What can hang from each mark:
J_154: J_416
J_756: J_614 J_794
J_614: J_288 J_428
J_849: J_628
J_628: J_201 J_416 J_614 J_794 J_849 J_946 J_994
J_288: J_416 J_946
J_946: J_288
J_994: J_824
J_416: J_209 J_628 J_824
J_209: J_614 J_946 J_994
J_201: J_154
J_824: J_416

In the rows, 128 means zero.
Known rows, with every way that one mark hangs from another:
J_994{J_824{J_416}}: [143 138 140 146 176 127 116 125 135 141 118 133 122 131 136  98 159  78
 121 167 117 121 108 125 155  90 121 112  96 113 143 102  92 109 124 124
 120 106 148 122 144 107 130 150 159]
J_756{J_614{J_288{J_416{J_628}} J_428}}: [131 170 130  86 180 141 134 156 103 148 137  97  37 132 128  60 106 138
  83 231 128 166 130  97 127 140  92 156 125  77 167  80 113 156 140 120
 103 169  88 218  80  71 143 121 168]
J_946{J_288}: [128 119 121 121 148 123 116 111  96 148 144 135 127 123 151 147 154 117
 123 114  98 150 137 118 132 110 111 145 131 129 121 111 111 120 130 122
 174 138 136 128 119 109 117 123 124]
J_154{J_416{J_209 J_628 J_824}}: [135 128 159  86 130 126 123 164 123 119 146  79 129 153 180 156 156 179
 142 198 145 106 126 125 130 169  77  80 105 118 137 128  63  86 104 157
 117 139 148 121 115  70 116 147  83]
J_824{J_416{J_209 J_628{J_794}}}: [153 131 119 107 162  82 146 218  94 113 147 118  95 103 131 118 115 135
 192 196 156 126  93 118  95 110 133 115 122 134 147 129  40 132 112 155
 126 105 113 110 108 121 145 160 135]
J_994{J_824{J_416{J_209}}}: [135 140 146 130 173 108 142 151 116 129 126 132 137 121 126 102 162  97
 136 191 128 122  91 128 148  96 112 112 112 118 131 126  67 123 107 143
 117  97 136 123 140  89 132 137 139]
J_288{J_416{J_628{J_614} J_824}}: [130 142 139  89 121 145 158 100 133 179 145 130 109 167 167 124 151 131
 117 150 170 135 106 104 117 135  91 116 105 110 169  78 110  96 118 104
 143 208 114 157 103  70 142 120 133]
J_628{J_416 J_946}: [144 117 118 169 169 147 110 105 148  78 116  94 139  76 124 123 105 105
 133 148 150 151 153 110 114 122 148 150 130 133 138 140 113 123 145 139
 132 103 162 140  98 177 138 123 111]
J_849{J_628{J_614}}: [ 82 157 138 128 149 130 174 124 161 125 164 134 119 122 124 119 110  90
 128 118 136 136 106 123 122 119 133 134 122 125 138 142 113 124 119 164
 172 120 107 166 142  92 100 141 140]
J_288{J_416{J_209{J_946}}}: [127 128 139 100 144 134 153 120  76 114 117 154 153 166 145 143 161 116
 143 158 167 131 100 122 127 140  92 135 146 104 162 153 113 135 132  95
 130 116 116 150 108 107 189  87 100]
J_614{J_288}: [131 134 128 125 146 155 134 153 133 119 123 107 103 103 117  82 124 122
 126 160 108 129 122 101 127 147 108 149 146 118 134 117 139 131 138 121
 124 123 123 150 140 113 111 131 128]
J_288{J_416{J_209{J_614 J_946} J_824}}: [115 129 154 115 127 149 148 117 110 110 120 136 192 167 165 149 176 100
 158 182 175 149 116 101 137 128  76  95 159 100 175 164 143 115 106  88
 120 148 135 162 131  63 180  51  97]
J_201{J_154{J_416{J_209}}}: [ 98 134 189 106 181 105 134 122 125 118 139 116 126 134 145 145 138 177
 108 184 148  91 124 157 144 141 124  90 121 142 115 141 102 110 134 128
 137 100 144 143 106  93 104 132  81]
J_628{J_201{J_154} J_614 J_794 J_946}: [ 84 166 137 155 159  96 164  87 188 154 171 133 119 100  90 123  87  82
 130 181 159 128 124 138  75  51 157 147 135 189 177 155 130 103 117  94
 132 105 134 148  85 157  87 128 127]
J_614{J_428}: [123 145 124 122 139 132 109 157 121 127 129 111 123 118 126 109 126 129
 131 164 120 161 139 136 152 138 117 127 115 111 147 116 150 159 133 146
 110 128 115 151 118 119 116 125 157]
J_288{J_416{J_628{J_201 J_849 J_946}}}: [128 194 136 108 157 164 100  71 154 161 124  84 115 168 101 125 147  66
  89 153 187 125 143 132  81  97  96 154 133  91 210 112 111  95 137 109
 125 153 144 137  68 123 197 110  95]
J_201{J_154{J_416{J_209{J_614} J_628}}}: [104 154 188  96 208  91 133 127 139  94 165  91 114 131 188 142 131 164
 111 197 176 102 150 130 113 119 140  51 117 144 127 102 125 105 108 131
 164 130 132 167  95  49 121 156  77]
J_201{J_154{J_416{J_628{J_614{J_288}}}}}: [ 98 177 175  93 216 137 164 126 149 138 171  87  53 128 172  97 120 158
  81 194 145  94 149 116 124 136 135 112 103 128 140  83 118  78 134 107
 159 137 105 193 109  59  79 193 109]
J_628{J_994}: [136 126 116 139 133 121 118 119 137 115 118 133 155 118 123 149 122  96
 115 150 144 140 158 113 113 128 130 139 117 105 153 132 106 108 155 119
 104 129 129 123 119 158 138 122 145]
J_946{J_288{J_416}}: [132 115 129 104 153 139 117  86  94 166 126 137 118 136 150 140 168 122
 108 133 111 137 127 117 132 132  99 152 133 104 142  88 114 132 163  87
 180 170 138 145  95 102 151  94 124]
J_824{J_416{J_209}}: [139 134 147 118 159 109 137 169  94 118 121 131 136 113 107 124 139 112
 155 169 160 134  98 141 135 114 127 116 136 106 128 142  73 137 111 155
 113  96 136 148 124 118 135 140 132]
J_756{J_614{J_288{J_416} J_428} J_794}: [113 161 141 108 154 132 160 158 105 137 113 114  30  96  88  64  89 149
  97 247  88 164 123  99 133 143  93 148 153  93 185 103 119 148 153 119
 117 160  87 211  85 100 127 110 179]
J_756{J_614{J_288 J_428} J_794}: [109 162 133 129 144 126 153 195 113 121 123 107  45  79  89  61  80 157
 116 234  79 171 120 105 137 136 104 146 156 117 164 126 115 134 119 149
 109 126  75 208 114  99  90 131 180]
J_154{J_416{J_628{J_201 J_794}}}: [133 174 108 115 128  98 126 155 154 116 168  87  90 148 138 144 109 140
 145 183 129  94 153 128  67 145 137 126  84 135 176 112  95 103 154  98
 142 142 138 101  72 131 111 158  92]
J_154{J_416{J_209 J_628}}: [130 144 158  73 160 110 126 169 111  95 159  89 108 143 169 136 127 174
 126 181 159 105 126 137 114 158 116  99 102 123 128 124  77 116 127 154
 138 128 141 130  89  79 118 173  77]
J_946{J_288{J_416{J_209{J_614}}}}: [124 125 149  90 169 119 141  98  93 135 154 135 156 132 145 130 163 117
 125 162 141 154 120 109 123 110  85 127 159 114 148 102 115 160 136 115
 198 157 138 173 101  67 147  86  87]
J_288{J_416{J_824} J_946}: [122 126 112 129  81 167 145 103 118 160  96 109 121 179 119 151 172 103
 154 156 130 126  96 103 156 166  97 123 121 109 152 110 140 102 140 104
 119 158 147 108 104 127 160 104 149]
J_756{J_614{J_288{J_416{J_628}}} J_794}: [122 158 138  88 149 121 171 160 104 147 117 109  11 124 119  83  90 162
  89 218 106 130 105  81  84 126 106 132 154 108 171  82  89 112 133 106
 145 171  77 186  76  79 154 137 145]
J_288{J_416{J_628} J_946}: [142 147 110 100 137 143 146 118 104 148 120  98  73 176 145 136 154 115
 138 145 156 124 104 100 117 145 137 138 102 115 145  75 131 122 149 119
 145 156 117 114  69 120 183 147 148]
J_614{J_288{J_416{J_209 J_628}}}: [153 135 132  61 170 143 165 157 107 128 128  97  87 133 150  91 132 145
 111 207 146 113  93  89 102 158  84 145 138 110 151  95  85 142 136 123
 133 157  98 175 112  79 157 126 109]
J_201{J_154{J_416{J_628 J_824}}}: [114 130 178 115 161 127 110 119 139 150 132  96  96 153 199 167 156 178
 123 175 133  91 144 123 142 147 102  51  89 130 127 105 111  49 113 109
 128 148 148 115 116  56 115 149 111]
J_416{J_209}: [129 123 138 105 134 114 141 145 112 112 132 140 147 116 125 131 125 146
 139 151 142 123 103 147 113 128 107 132 139 145 114 156  98 152 114 157
 129 114 126 141 128 122 122 117 108]
J_209{J_614 J_946}: [107 150 136 139 146 134 127 117 120  92 141 138 173 140 158 137 140  92
 147 132 160 153 157  98 139 102 147 113 144 119 159 148 179 119 106  88
 135 105 123 157 132 102 158 114 118]
J_201{J_154}: [104 124 154 135 162 115 130 107 137 148 118 138 111 119 137 146 125 145
 113 136 136 107 131 138 138 108 138 108 125 151 114 121 142 107 119 110
 138 121 127 140 133 113 123 126 132]
J_209{J_946{J_288} J_994{J_824}}: [114 117 110 128 165 163 101  97 117 148 134 170 176 158 200 171 184  60
 118 141  77 148 151 124 166  93 104 128  96 123 170 145 126  88 127  60
 160 110 153 103 154  77 160 107 126]
J_154{J_416{J_628{J_794} J_824}}: [138 131 125 121 116 125 115 173 145 117 164  85 103 133 184 141 131 164
 164 201 121 100 144  96 126 170 101  87  95 115 155 114  87  73 134 121
 119 148 142  83  99 103 110 152 105]
J_756{J_614{J_288} J_794}: [107 136 135 133 136 116 169 172 126 128 125 122  44  87  92  86  74 156
 109 196  80 140 111 103 106 119 112 140 167 123 145 126 105 108 114 129
 128 127  82 175 117 110 105 129 153]

Rows:
[122 177  98 146 108 126 126 120 158 140 160 125 127 132  63 142 122  90
 132 144 118 114 128 143  94 113 116 165 124 110 198 143 116 100 126 105
 134 125 137  85 111 149 134  98 112] => J_628{J_201 J_794 J_849}
[118 178 146 122 159 131 127 108 148 145 169 119 122 133 124 130 116  90
  93 118 181 142 160 127  99  99 118 151 100  78 201 104  91  74 122 136
 150 148 107 138 107 118 146 158 129] => J_416{J_628{J_614 J_849 J_994}}
[122 114 145  99 111 147 145 127  92 130 103 154 173 169 153 165 181 123
 150 174 161 124  98 111 142 155  60 120 147 100 173 170 108 102 115  89
 101 136 134 136 129  88 180  63 111] => J_288{J_416{J_209{J_946} J_824}}
[109 111 107 107 155 151 120 135 143 128 130 146 165 141 148 120 147  97
 102 188 106 123  97 160 146 115  92 115 108 151 146 156  99 130 114 118
 121 111 141 110 164  98 141 121 115] => J_416{J_209{J_994{J_824}}}
[147 150  93  99 142 103 140 118 112 171 159 124  88 146 144 160 137 113
 139 162 109 126 126 106  52 108 112 170 111 127 187  79  91 125 154  78
 189 185 133 119  64 107 156 108 110] => J_946{J_288{J_416{J_628{J_201 J_794}}}}
[131 106 137 115 124 161 113  90  90 181 121 139 138 148 156 161 188 116
 127 137 100 138 122 104 147 140  53 128 136  96 152 104 112 105 149  89
 161 184 145 132 113  85 141  74 132] => J_946{J_288{J_416{J_824}}}
[ 93 165 115 121 161 157  90 148 132  89 127 136 183 141 171 139 131  72
 142 176 148 195 188 131 161 118 143 101 118  94 195 152 198 136 118  89
 102 115 140 184 148 100 165 109 147] => J_209{J_614{J_428} J_946 J_994}
[121 127 117  85 169 145 117 151 116 111 137 142 162 174 209 155 155  95
 121 183 129 124 116 133 135 107 107  99  88 142 168 149 101 103  95 104
 120  95 126 102 150  72 181 134 111] => J_416{J_209{J_946 J_994{J_824}} J_628}
[157 144 130 130 180  98 116 162 117 121 107 114 112 128 144 145 124  84
 146 163 177 146 158 112  93 105 154 118  95  78 166  92  72  97 144 132
 104 126 132 123 105 136 161 172 167] => J_824{J_416{J_628{J_994}}}
[115 144 138 112 138 132 174 140 111 138 110 127  32 108  92  73  89 142
  91 211  92 135  96  95 106 136 100 146 172 108 165 109 102 118 152 102
 130 158  91 189  90 110 137 109 151] => J_756{J_614{J_288{J_416}} J_794}
[ 94 161 127 142 162 151 179 136 170 107 151 127 117  86 111  95  91  50
 110 159 133 133 133  72 101 130 122 157 131  94 165 146 106 104 166 145
 137 109 101 181 148 115  91 143 161] => J_849{J_628{J_614{J_288} J_994}}
[106 184 145 105 120 130 145 111 159 156 166  94 118 184 153 153 148 137
  95 162 160 120 156 143  94 133 102 115  79 113 182 107 109  63 113 105
 133 165 137 153  88  69  82 148 103] => J_154{J_416{J_628{J_201 J_614} J_824}}
[ 99 150 142 108 191 148 111 124 169  84 146 120 177 147 184 111 153  95
  83 234 124 119 152 151 153 127 111  70 106 137 171 138 122 123 132 110
 141 118 164 141 138  69 125 139  67] => J_154{J_416{J_209{J_614 J_994{J_824}}}}
[139 110 140  93 159 118 140 106  79 147 138 139 137 133 142 140 168 130
 112 157 127 136 100 127 116 131  73 156 137 114 139 110  83 152 144 114
 186 156 136 152  92  88 149  94  98] => J_946{J_288{J_416{J_209}}}
[130 163 106 128 143 176 139 175 119 118 131  77  85 113 102  81 142  99
 158 202 106 155 119 103 163 173 118 166 125 111 140 111 164 151 143 153
 107 105 107 156 118 124 100 144 187] => J_614{J_288{J_946} J_428}
[105 140 116 128 170 165 108  96 178 109 138 141 168 140 172 110 139  60
  92 179 110 144 153 134 156  88 127  86 109 135 171 117 166 125 124  95
 145 139 149 135 178  90 145 124 117] => J_209{J_614 J_994{J_824}}
[145 143 104 174 167 145  99 111 162  79 146  86 142  62  93 109  99  89
 157 163 136 144 145 104 113 121 133 161 143 116 182 157  89 100 150 140
 143 100 160  93  90 199 151 126  98] => J_628{J_416 J_794 J_849 J_946}
[112 180 150 101 198 186 142 115 140 133 137  96  84 106 110  30 115  73
  98 229 164 186 127  97 135 133  96 172 148 107 198 115 140 161 170 118
 105 142 114 234  82 118 116 126 150] => J_628{J_614{J_288{J_416} J_428} J_946}
[131 112  87  98 153 121 129 184 150 107 163 133 135 126 184 115 118 116
 141 226  97 112  97 135 110 110 111 116  93 175 166 127  65 140 115 119
 137 123 129  76 139  98 144 142 113] => J_416{J_209{J_994{J_824}} J_628{J_794}}
[114 162 148 130 169 113 125  87 159 154 119 100 100 138 132 162 123 103
 115 159 182 116 141 134  66  58 148 122 129 168 156 128 135  85  99 118
 116 104 142 142  91 119 136 136 114] => J_416{J_628{J_201{J_154} J_946}}
[103 158 125  94 189 171 107 187 132  85 130  93 151  88 140  71 110  92
 121 246 133 181 154 131 151 141 106 116 147 102 172 145 161 179 121 136
 104 119 119 214 161  80 116 114 136] => J_416{J_209{J_614{J_288 J_428} J_994}}
[143 150  99 132 155 106 165 135 166 122 188 140 120 114 162 109 102  95
 121 190 129 135 121  93 103  81 129 141  67 146 197  94  79 102 147 113
 160 137  97  97 115 125 116 169 151] => J_416{J_628{J_614 J_794 J_994{J_824}}}
[121 209 124 142 147 160 149  87 170 143 157 107 133 125  50 111 122  42
  72 160 153 133 156 128  80 109  95 204 124  64 226 130 123  72 148  96
 125 138 117 167 126 138 106 108 131] => J_628{J_201 J_614{J_288} J_849 J_994}
[109 153 128 118 155 139 124 170 117 125 140 113  72  99 103  69  97 136
  93 216 107 177 131 109 154 131 106 165 136  95 148 130 128 154 123 139
  88 119 102 209 119 104  88 122 173] => J_756{J_614{J_288 J_428}}
[132 174 127 116 170 113 130 146 135 120 165 120 121 122 157 116 105 107
 113 176 173 182 162 109 108 114 122 143  85 100 185  91 125 127 132 141
 116 149  96 175  92 118 111 157 175] => J_416{J_628{J_614{J_428} J_994}}
[137 173 148 119 212 155 156 156 129 127 140  83  66  99 129  51 115  61
 136 194 181 163 126  96 110  95 146 145 135 107 165 108  94 103 125 141
 112  99 119 199  95 104 115 204 154] => J_824{J_416{J_628{J_614{J_288} J_946}}}
[101 157 111 126 187 164  84 123 165 108 131 121 168 132 175  93 135  60
  94 217 111 175 159 133 181 104 122  88  92 119 188 109 185 148 122 113
 124 134 135 155 162  80 135 119 154] => J_209{J_614{J_428} J_994{J_824}}
[145  87 139 152 161 146 110 110 117 106 128 105 184  69 148 160 160 119
 160 174 131 171 126 103 121 123  69 138 147 140 130 158  55 107 115 161
 150 110 178 135 105 119 105  94  97] => J_628{J_416{J_209 J_824} J_946{J_288}}
[162 100  91 169 172 110 135 145 156  67 161 142 179  60 135 130 101 105
 142 226 108 127 121  97 106 108 111 155  81 142 172 133  40 126 162 115
 137 102 144  74 116 166 123 102 121] => J_628{J_416{J_209} J_794 J_994{J_824}}
[151 133 143  88 188 100 128 167  43 129 140 133 130 134 181 170 182 100
 180 135 154 153 127 118 117  96 118 131 128 100 139 132  51 103  92 137
 156  87 130 141 102  65 174 147 129] => J_824{J_416{J_209{J_946{J_288}} J_628}}
[ 98 149 113 137 169 164 108 103 154  98 136 158 190 160 191 135 155  44
 113 168 122 149 158 121 161  80 134  95 117 128 185 150 180 104 118  63
 130 111 146 126 165  83 177 117 122] => J_209{J_614 J_946 J_994{J_824}}
[117 191 121 146 161 157 153  93 180 124 134 105 132 107  67  98 105  20
  94 203 165 158 155 102  73  86 124 195 141 117 213 150 125 104 158 106
  90 106 122 188 101 161  89 125 138] => J_628{J_201 J_614{J_288} J_946 J_994}
[150 139 116 120 174 136 127  90 149 138 123 125 126 162 175 125 149  84
  87 186 137 119 136  88 109 113 104 124  80 100 192  67  93 107 172  86
 127 170 126 106 104 106 184 124 148] => J_288{J_416{J_628{J_994{J_824}}}}
[140 131 118 111 157 128 130 135 134 125 133  99  95 120 156  98 107 107
 159 199 151 136 116  87  82 121 129 129 134 141 180 109  98 139 167 108
 125 138 137 101  61 148 176 143 117] => J_288{J_416{J_628{J_794 J_946}}}
[137 127 148 117 173 107 127 156  51 124 132 155 159 123 147 162 186  94
 176 143 145 164 120 131 135  93 111 138 142  95 146 160  71 109 109 128
 147  82 147 151 112  96 162 121 128] => J_824{J_416{J_209{J_946{J_288}}}}
[ 98 117 129 112 124 147 112 149 143 102 117 131 198 133 155 150 145  96
 137 192 148 154 136 134 143 124  95  81 149 127 159 168 139 117  90 125
 113 140 149 150 168  82 129  92 101] => J_416{J_209{J_614 J_994} J_824}
[114 147 172 104 196 119 120 116 141 135 137  90  75 143 187 149 132 173
 104 159 149  89 160 133 121 137 142  78  91 136 117  88 112  80 132 110
 148 127 142 128  94  79 123 171  96] => J_201{J_154{J_416{J_628}}}
[145 147 126 184 186 165  83  76 168  77 117  88 168  66  95 139 114  55
 112 150 175 160 186 103 111 115 125 165 128  70 193 151  92  86 168 131
 120 108 178 114  97 212 162 120 111] => J_628{J_416 J_849 J_946 J_994}
[139 116 125 140 149 142  83 108 126 141 129 100 152 105 171 173 154  71
 151 170 151 174 167  72 115 102  89 125 125 112 172 125  86  68 134 144
 118 135 163 105  99 114 133 128 136] => J_416{J_628{J_946{J_288} J_994} J_824}
[119 172 135  78 176 140 152 124 121 157 158 116  78 147 156  92 132 135
 101 175 171 160 130 127 123 129 113 136  93  99 176  64 127 157 136 122
 146 179  95 197  78  81 138 149 162] => J_288{J_416{J_628{J_614{J_428}}}}
[ 70 175 133 161 186 111 185  78 190 122 151 135 114  98 107 163 100  95
  99 126 147 110 128 136  88  85 161 146  92 143 141 123 117  84 121 120
 201 116 124 186 124 124  90 109 129] => J_849{J_628{J_201{J_154} J_416 J_614}}
[137 133 136 101 136 181 138 168 106 134 104 103 121 120 127  88 158 132
 129 252 128 147 101 100 155 179  33 144 141  87 167 129 115 154 134 133
  84 157 116 190 132  75 119  70 146] => J_614{J_288{J_416{J_209 J_824}} J_428}
[114 120 161 116 110 140 125 144 102 100 132 114 174 162 165 166 178 142
 154 186 153 121 134 125 155 174  73  88 126 105 151 183 107  76 112 112
  98 103 162 116 119  81 127 103  88] => J_154{J_416{J_209{J_946} J_824}}
